What can hang from each mark:
vubag: fiki gubu nemi tegola tilod vevonoz
gubu: dogub
fiki: vubag
vevonoz: vubag
tilod: rulu
tegola: funar vubag

Every row comes from one small tree of marks. The marks that hang from a mark follow it in brackets, in alphabetical order. Every link used is in the known rows. Which tree was each row made from?
Known rows:
fiki[vubag[gubu vevonoz]]: [ 0.44 -4.13 -0.44  3.00 -0.83  1.88 -6.98  0.75 -4.28 -3.54  3.49  1.84
  2.23  0.07 -2.52 -0.76 -1.85 -1.34  1.23 -2.88  1.00  0.42 -0.12 -2.13
  0.05 -0.82]
fiki[vubag[tegola vevonoz]]: [-0.57 -0.44 -2.84  1.87  0.16  2.82 -2.12  1.92 -3.92 -0.39  1.96 -2.00
  0.75 -2.66 -2.86 -1.74  0.54 -1.91 -1.60 -1.87 -1.69  0.57  1.46 -0.73
  0.58 -0.14]
vevonoz[vubag[fiki gubu[dogub] tegola]]: [-2.66 -1.66  1.29  2.58  1.37  0.11 -1.85  1.39 -1.08  6.28 -3.54 -0.74
 -3.32 -3.02 -0.02  1.00 -0.68 -2.53 -0.03 -1.35 -2.86  2.96 -1.36 -3.54
 -3.08 -1.55]
vevonoz[vubag[gubu nemi tegola tilod]]: [-1.85  1.61  2.38  0.15 -3.01 -0.60  0.52  1.26 -2.26  1.81 -3.06  1.06
 -3.20 -2.05 -3.66  4.23 -3.80 -0.19 -2.44 -1.61  0.57 -0.38  2.23 -2.90
  1.92 -0.15]
tegola[funar vubag[fiki nemi]]: [-1.28 -0.08 -1.41  1.45  1.18  1.11  0.72  3.69 -2.28  1.35  1.66 -2.35
 -0.04  1.36  0.20  0.64  0.02 -2.26 -0.12  0.73 -1.42  1.90  0.11 -2.33
 -3.60 -3.71]
vubag[gubu nemi vevonoz]: [-1.31  0.09  1.03  2.67 -1.41  1.05 -5.45 -1.39 -5.49 -2.56  1.19  3.05
  1.67  1.10 -2.70  5.74 -5.48  0.26 -0.88 -1.85  3.28  1.39 -1.29 -0.88
 -0.93 -0.98]
vevonoz[vubag[nemi tilod]]: [-1.47  2.69 -0.35 -0.32 -0.83 -0.61 -1.85 -2.40 -0.04 -2.06 -2.22  0.74
 -3.49 -3.39 -3.82  2.33 -1.71  0.31 -2.37 -2.15  1.16 -4.25 -0.89 -3.09
  1.04 -0.94]
vubag[gubu tegola[funar] tilod]: [-2.62 -0.52  2.48  2.82 -1.47 -0.29  1.29  2.66 -0.41  1.51 -1.50 -0.11
  0.01 -1.21 -2.63  2.06  0.14 -3.19 -1.00 -0.63 -3.30 -0.53  1.52 -1.56
  2.50 -2.44]
fiki[vubag]: [-1.07 -2.71 -1.96  1.66  0.70  2.31 -6.93 -1.68 -1.58 -3.35  4.12 -0.91
  0.59 -1.63 -1.27 -3.86  2.45 -3.84  0.76 -2.24 -1.40 -1.67 -1.77 -4.18
  0.44  0.40]
vubag[gubu]: [-2.50 -2.40  1.37  3.31 -0.31  0.89 -6.91 -3.11 -1.30 -2.42  1.52  1.63
  0.75  0.65 -1.12  1.15 -0.21 -3.89  1.10 -2.14  0.21  0.09 -3.02 -2.59
 -0.19 -0.69]
tegola[funar]: [-3.06  0.82 -1.49  1.90  1.77  0.87 -3.17 -1.46  1.03 -1.08  1.05 -1.10
  0.20 -0.47 -1.03  1.09  3.84 -4.00 -0.29 -1.21 -3.17 -2.52 -3.33 -2.66
 -0.21 -2.37]
vevonoz[vubag[fiki]]: [-2.38 -0.11 -0.67  0.26  1.04  0.90 -2.82 -2.55  1.54  0.32 -1.51 -1.04
 -4.60 -1.80 -0.93 -0.92  2.53 -2.65 -0.35 -2.91 -0.85 -2.03 -2.56 -2.75
 -2.33 -1.23]
vevonoz[vubag]: [-2.26  1.41 -1.86  0.51  1.40  0.66 -3.88 -4.01  1.54 -1.76 -0.82 -0.82
 -3.11 -2.35 -2.23  0.14  3.40 -2.54 -0.44 -2.48 -1.01 -3.15 -3.66 -3.16
 -0.46 -0.89]
vevonoz[vubag[gubu tilod[rulu]]]: [-2.44  0.44  2.22 -0.31 -1.11 -1.24 -3.92 -1.05  2.53 -2.99 -5.63  0.64
 -3.18 -2.69 -2.30 -0.11 -2.01 -1.31  1.16 -2.65  0.93 -5.03 -0.45 -2.66
  2.35 -3.91]
vubag[fiki gubu tilod vevonoz]: [-0.70 -2.88  3.50  4.14 -1.57 -0.32 -3.29  0.16 -2.78 -1.81 -1.86  2.75
  0.65 -1.22 -3.02  1.06 -4.49 -0.73 -0.53 -2.82  1.96 -0.30  0.45  1.32
 -0.08 -2.88]
vevonoz[vubag[tegola tilod]]: [-2.05  2.48 -0.71  0.45 -0.46 -0.27  1.27 -0.97  1.36  0.82 -3.97 -1.58
 -4.08 -5.18 -3.95 -0.11  2.02 -1.99 -2.73 -1.96 -2.15 -3.12  0.22 -1.48
  2.39 -1.29]
gubu[dogub]: [-2.61 -0.32 -1.68  4.73  3.37  0.24 -7.58 -3.90 -1.03 -0.63  0.08 -0.43
  1.27 -3.39 -0.58 -0.04  1.15 -3.30  0.02 -1.04 -2.16 -0.66 -5.85 -3.29
 -2.35 -1.59]
tilod[rulu]: [-4.24  1.38 -0.38  0.25  1.11  1.16 -6.85 -2.95  0.19 -3.93 -1.78 -1.98
 -0.45 -1.97 -0.30 -1.44  0.65 -3.94  0.83 -1.19 -0.28 -3.50 -3.19 -1.79
  0.00 -2.79]
vubag[vevonoz]: [-1.73  0.81 -1.90  3.35  1.11  0.87 -4.94 -3.14 -2.21 -3.25  0.30  0.24
  0.95 -1.63 -2.95  1.48  0.32 -1.37 -1.04 -2.44  0.82 -1.72 -3.31  0.29
 -0.89 -1.89]
vubag[tegola vevonoz]: [-2.42  1.99 -1.45  2.64  0.23  1.54 -1.56 -0.90 -3.24 -0.35 -0.48 -1.65
  0.49 -2.65 -3.05  1.76  0.59 -2.13 -2.54 -1.65 -0.98  0.47 -0.79  0.90
 -0.02 -1.38]
tegola[funar vubag[fiki nemi tilod]]: [-0.09 -0.01 -0.06  1.93  0.30 -0.11  2.65  4.31 -1.66  1.00 -0.06 -1.74
  0.23 -0.22 -1.58  0.17 -1.61 -0.91 -0.84  0.54 -1.18  0.40  1.46 -1.39
 -1.16 -4.83]

Write each row's tree:
[-2.84 -1.41  1.01  4.98  1.17  0.49 -4.87 -0.33 -2.86  3.18 -0.52 -0.21
  1.32 -2.32 -0.38  1.58 -1.00 -3.88 -0.02 -0.47 -2.86  3.10 -2.70 -2.97
 -1.61 -0.89]
vubag[gubu[dogub] tegola]
[ 1.37 -0.36 -1.03  1.05 -1.13  0.89 -3.59  0.91 -4.84 -4.08  1.53  1.15
  1.35 -2.87 -4.31  0.16 -4.86  1.53 -1.94 -2.17  2.33 -2.31  1.70 -1.38
  1.67 -0.76]
fiki[vubag[nemi tilod vevonoz]]
[-2.92  0.23  0.58  1.07 -1.08  0.63 -1.49 -0.53 -0.12  1.75 -1.63 -0.28
 -3.38 -1.28 -1.81  1.83  1.34 -2.89 -0.67 -1.99 -1.65  0.43 -0.44 -2.83
  0.22 -0.25]
vevonoz[vubag[gubu tegola]]
[-2.22 -1.46  5.09  1.36 -3.14  0.26 -0.04  2.07 -4.67  2.66 -1.56  0.49
 -1.18 -0.68 -1.38  2.65 -6.00 -1.78 -1.95 -1.56  0.97  2.42  2.98 -0.93
  0.28 -0.39]
vubag[fiki gubu nemi tegola tilod]
[-3.32  1.03 -0.55 -0.23  0.40  0.99  0.77 -0.26  0.20  3.68 -2.73 -2.70
 -5.11 -2.72 -0.88 -0.64  2.92 -3.04 -1.83 -2.12 -2.46 -0.11 -0.32 -1.89
 -1.74 -0.85]
vevonoz[vubag[fiki tegola]]
[-0.72  2.08 -0.05  2.32 -0.87 -0.25 -2.80 -1.70 -3.75 -3.56 -1.08  1.65
  0.82 -2.68 -4.59  3.83 -4.71  1.37 -2.85 -2.01  2.80 -2.69 -0.42  0.65
  1.09 -2.17]
vubag[nemi tilod vevonoz]
[-1.10 -0.97  3.66  0.22 -2.29 -0.98 -1.68  0.17 -1.39  0.52 -2.79  2.39
 -3.93 -0.93 -2.08  2.69 -4.92  0.05 -0.63 -2.64  2.18 -1.05  0.83 -3.21
 -0.42 -1.05]
vevonoz[vubag[fiki gubu nemi tilod]]
[-2.91 -0.35  2.07  2.06 -0.88  0.61  0.57  0.30 -1.18  1.75 -2.18 -2.14
 -1.81 -3.56 -1.60 -1.68 -0.11 -3.67 -2.46 -1.40 -1.86 -0.34  0.99  0.30
  0.72 -1.45]
vubag[fiki tegola tilod]
[-3.46  0.06  2.20  1.74 -2.30  1.18 -3.00 -0.03 -5.04  1.54  1.30  0.31
  0.18  0.49 -0.97  4.34 -3.22 -2.50 -1.44 -0.79  0.16  2.56  0.33 -2.50
 -0.12  0.70]
vubag[gubu nemi tegola]
[-2.02  0.32  1.71  1.89  1.47 -1.83 -5.68 -0.57  2.24 -0.74 -6.81  0.90
 -1.78 -5.01 -1.77 -0.19 -3.17 -0.61  1.53 -1.68 -0.90 -3.96 -2.19 -3.88
  0.45 -4.91]
vevonoz[vubag[gubu[dogub] tilod[rulu]]]
[-2.74  1.72  0.98 -0.12 -2.17  0.42 -1.11  0.35 -2.73  2.59 -1.21  0.01
 -3.31 -0.46 -1.82  4.37 -1.84 -0.97 -1.56 -1.52  0.18  1.53  0.51 -3.79
 -0.35  0.62]
vevonoz[vubag[gubu nemi tegola]]
[-1.66 -2.40  1.41  2.90  2.36 -0.47 -5.49 -1.21  0.08  2.87 -2.42  1.21
 -2.65 -2.41  0.36  0.91 -0.97 -2.05  1.46 -2.18 -1.26  1.16 -3.62 -4.38
 -4.10 -1.94]
vevonoz[vubag[fiki gubu[dogub]]]
[-1.12  0.02  0.48 -1.38 -0.97  0.92 -5.51  1.19 -2.12 -4.21 -0.77 -1.19
  0.12 -3.05 -2.05 -2.72 -4.61 -0.96  0.14 -1.08  1.16 -4.22  1.58 -3.38
  2.67 -2.02]
fiki[vubag[nemi tilod[rulu]]]
[-1.10 -4.45  1.05  3.82 -0.09  1.13 -3.85  1.31 -2.27  0.24  1.66 -0.36
  0.78  1.87  0.01 -2.02 -0.21 -4.09  2.25 -0.69 -0.06  3.87 -1.02 -1.20
 -2.97 -2.75]
tegola[vubag[fiki gubu]]
[ 0.70  0.76 -0.59  0.78 -2.11  1.28 -0.31  3.31 -5.85 -0.60  0.52 -0.81
  0.91 -3.73 -4.53  0.60 -4.56  1.09 -3.34 -1.43  0.47 -0.40  4.57 -0.77
  2.48 -0.44]
fiki[vubag[nemi tegola tilod vevonoz]]
[-0.15 -3.88  1.96  3.94 -0.57 -0.54  1.03  4.97  0.33  0.73 -0.36 -0.19
  0.90  0.78 -1.32 -1.34 -0.43 -2.81  1.54 -0.32 -2.05  1.36  1.66 -0.88
 -0.70 -5.50]
tegola[funar vubag[fiki gubu tilod]]
[-1.94  0.97  0.52 -1.73 -1.70  1.34 -1.91  3.30 -3.42 -1.03 -1.58 -3.10
 -0.38 -3.97 -1.94 -2.41 -4.20 -1.40 -1.34 -0.66 -0.46 -2.66  4.14 -2.94
  3.03 -1.31]
fiki[vubag[nemi tegola tilod[rulu]]]
[-2.02  1.13  1.41  2.20 -2.13  1.47 -2.12  1.21 -6.62  0.73  0.41  1.12
  1.14  0.10 -2.71  5.82 -5.26 -0.23 -2.28 -1.20  1.94  3.08  1.02 -0.15
 -0.49 -0.25]
vubag[gubu nemi tegola vevonoz]
[ 0.99  0.14 -2.38  4.38  0.44 -0.11 -1.14  0.57 -1.66 -3.62 -0.75 -0.39
  2.05 -2.45 -5.10 -1.28 -0.88  0.07 -0.77 -0.65  0.53 -0.79 -0.21  2.21
  0.59 -4.91]
tegola[vubag[tilod vevonoz]]
[-3.74  3.32 -0.91  0.63 -0.29  1.58  0.95  1.73 -2.65  2.63  0.51 -2.58
 -0.28 -0.62 -1.18  4.03  0.63 -2.72 -2.79  0.18 -2.95  0.07  0.11 -2.64
 -0.01 -1.18]
vubag[nemi tegola[funar]]
[-1.51 -0.90  1.82  1.65  1.54 -0.48 -4.78 -0.25 -2.23  3.54 -2.01  1.85
 -2.74 -1.46  0.30  3.66 -4.42 -0.28  0.17 -1.85  0.60  1.86 -2.78 -5.15
 -4.68 -1.26]
vevonoz[vubag[fiki gubu[dogub] nemi]]
[-1.30  3.41  0.18  1.89 -1.51  0.18  0.82  0.95 -5.08 -0.46 -1.77 -0.36
  0.26 -3.66 -4.68  4.16 -4.68  0.76 -4.54 -1.13  1.04 -0.76  1.73  1.32
  1.56 -1.50]
vubag[nemi tegola tilod vevonoz]
[-2.96  0.40  2.37 -0.87 -2.05  1.02  0.10  1.46 -3.16  4.45 -1.84 -0.31
 -4.56  0.11 -0.60  3.49 -2.63 -1.21 -1.78 -1.96  0.28  2.76  1.36 -3.11
 -1.68  0.01]
vevonoz[vubag[fiki gubu nemi tegola]]
[-2.45  4.02  0.21 -2.50 -0.38 -0.75 -2.69 -1.52  1.09 -2.94 -5.43 -0.62
 -3.80 -3.95 -2.80  1.37 -3.30  0.30 -1.08 -1.82  1.53 -6.03 -0.26 -3.15
  1.65 -3.07]
vevonoz[vubag[nemi tilod[rulu]]]
[-2.20 -2.40  1.72  0.79 -0.42  0.48 -3.89 -1.38  0.47  0.73 -1.36  1.03
 -3.99 -0.14 -0.60  0.39  0.29 -2.62  0.89 -3.34  0.40  0.05 -1.97 -3.21
 -2.21 -1.27]
vevonoz[vubag[fiki gubu]]
[ 1.09 -1.27 -0.52  5.03 -0.02 -0.55  0.78  4.40 -1.19 -1.55 -0.59  0.90
  3.24  0.28 -4.33  1.75 -1.42 -0.14  0.65 -0.35 -0.70  0.26  1.23  0.84
  0.96 -5.94]
tegola[funar vubag[gubu tilod vevonoz]]
[-2.59  0.25  1.45  1.50  0.05  0.12  3.46  2.95 -0.11  3.13 -2.42 -2.76
 -1.54 -2.93 -1.57 -0.30  1.38 -3.66 -2.01 -1.03 -4.11 -1.07  1.73 -0.44
  0.78 -3.19]
vubag[fiki tegola[funar] tilod]
[-3.19  1.95 -1.28 -0.83  1.21  1.05  3.67  2.38  1.69  4.88 -2.67 -3.47
 -4.90 -2.11 -0.78  0.90  4.51 -3.12 -1.62 -1.39 -4.67 -0.75  0.32 -2.45
 -1.60 -2.32]
vevonoz[vubag[fiki tegola[funar]]]
[ 0.61 -3.73 -0.35  6.50  2.76  0.12 -4.15  2.80 -3.98  1.86 -0.24  0.08
  2.66 -0.75 -0.63  0.11 -3.53 -0.81  1.67 -0.36  0.41  5.36 -1.83 -0.23
 -5.12 -5.24]
tegola[vubag[fiki gubu[dogub] vevonoz]]
[-1.56 -1.37  3.26  2.34 -2.56 -0.57 -4.93 -1.63 -3.17 -2.62  0.22  2.82
  0.89 -0.43 -2.87  3.16 -5.34 -1.15 -0.77 -1.49  2.34 -0.99 -0.38 -2.59
  1.40 -0.60]
vubag[gubu nemi tilod]
[-1.34 -2.76  2.14  5.88  1.18 -1.30 -6.98 -2.16 -0.99 -1.21 -1.30  2.11
  1.98 -3.61 -1.90  0.77 -3.09 -2.30  0.52 -1.44 -0.60 -0.64 -3.48 -2.96
  0.13 -2.37]
vubag[gubu[dogub] tilod]
[ 0.42 -2.26 -0.21  6.62  2.37 -1.44 -1.61  3.59  0.20  1.22 -0.91  0.23
  3.11 -1.82 -2.10 -0.14 -0.80 -1.75  1.66  0.68 -3.38  1.14 -1.15 -2.92
 -0.75 -5.70]
tegola[funar vubag[gubu[dogub] tilod]]
[-3.37 -2.66  2.98  2.25 -1.76  1.66 -2.30  0.72 -2.96  2.70 -0.04 -0.82
 -0.98  0.45  0.27  0.54 -0.49 -4.68 -0.29 -1.74 -1.22  3.15 -0.05 -1.21
 -1.51 -0.37]
vubag[fiki gubu tegola]
[-1.78 -0.08  2.55  2.44 -1.24 -0.40 -5.08 -0.27 -1.38 -4.50 -4.30  1.50
  1.42 -2.09 -3.61  1.11 -5.35 -0.47  0.80 -2.28  2.44 -3.31  0.11  1.15
  2.24 -4.89]
vubag[gubu tilod[rulu] vevonoz]
[-0.05 -1.39 -2.09  3.76  1.67  1.45 -1.64  1.31 -2.86 -0.77  0.62 -1.62
  1.11 -0.52 -1.85 -1.66 -0.02 -1.54  0.06 -1.19  0.61  2.24 -1.03  1.45
 -3.22 -4.25]
tegola[vubag[fiki vevonoz]]
[ 0.15 -5.08  1.65  2.82 -1.98  0.54 -6.50  0.15 -1.81 -3.49  2.15  1.99
  1.03 -1.47 -2.36 -3.13 -1.72 -2.79  1.30 -2.50 -0.29 -1.33  0.52 -3.57
  2.73 -0.17]
fiki[vubag[gubu tilod]]
[-2.37 -4.16  2.58  5.01  2.12  0.10 -7.45 -1.34 -2.25  1.89 -0.15  1.19
  0.64 -1.40  1.31  0.38 -2.02 -3.43  1.62 -1.59 -0.96  2.39 -4.10 -3.08
 -3.88 -1.93]
vubag[fiki gubu[dogub]]
[-1.83 -0.99 -0.42  3.66  2.50 -0.48 -6.69 -2.59  0.46  0.80 -1.75  1.40
 -1.48 -2.83 -1.23  1.65 -0.17 -1.78  1.29 -1.73 -1.41 -0.45 -4.71 -4.86
 -2.29 -1.63]
vevonoz[vubag[gubu[dogub]]]
[-1.19  1.91  1.75  1.07 -1.66  0.52  2.14  1.87 -5.16  2.18 -2.69 -0.70
 -0.84 -3.19 -3.31  3.07 -5.35  0.69 -4.24 -1.54  1.49  0.61  2.99  1.91
  0.00 -2.04]
vubag[fiki nemi tegola tilod vevonoz]
[-1.04 -2.21 -1.05  3.94  0.70  0.60 -2.03  2.67 -0.23 -0.52  2.26 -0.45
  2.22  2.09 -0.98  0.22  2.08 -3.51  2.22  0.20 -2.63  1.58 -1.22 -2.59
 -1.01 -4.11]
tegola[funar vubag[gubu]]
[-2.50  2.59 -0.14 -1.17  0.62 -0.56 -3.20 -2.09  3.51 -3.18 -6.06 -1.48
 -3.73 -4.70 -2.86 -1.61  0.19 -1.35 -0.22 -2.39 -0.23 -6.88 -1.25 -1.73
  2.17 -4.06]
vevonoz[vubag[tilod[rulu]]]
[-1.21 -0.20  2.22  3.84 -2.19 -0.03 -0.76  1.09 -3.22 -0.15 -2.25  0.94
  0.97 -2.41 -4.61  2.41 -3.47 -1.01 -1.87 -1.95  0.56  0.37  1.77  1.68
  2.06 -2.06]
vubag[gubu tegola tilod vevonoz]
[-1.23 -2.23  3.23  1.28 -1.34 -0.87 -2.44 -0.60  1.37 -0.13 -3.35  1.97
 -3.90 -1.94 -2.20  0.08 -1.25 -1.51  0.24 -3.08  0.37 -1.95 -0.13 -2.44
 -0.02 -2.16]
vevonoz[vubag[fiki gubu tilod]]
[-0.81 -0.92 -1.12  1.07 -0.44  1.33  1.36  4.19 -0.24  0.65  0.91 -2.65
  0.12 -3.50 -2.68 -2.64  2.24 -2.90 -1.58 -0.66 -4.89 -2.30  2.83 -2.82
  3.08 -1.69]
fiki[vubag[tegola[funar] tilod]]
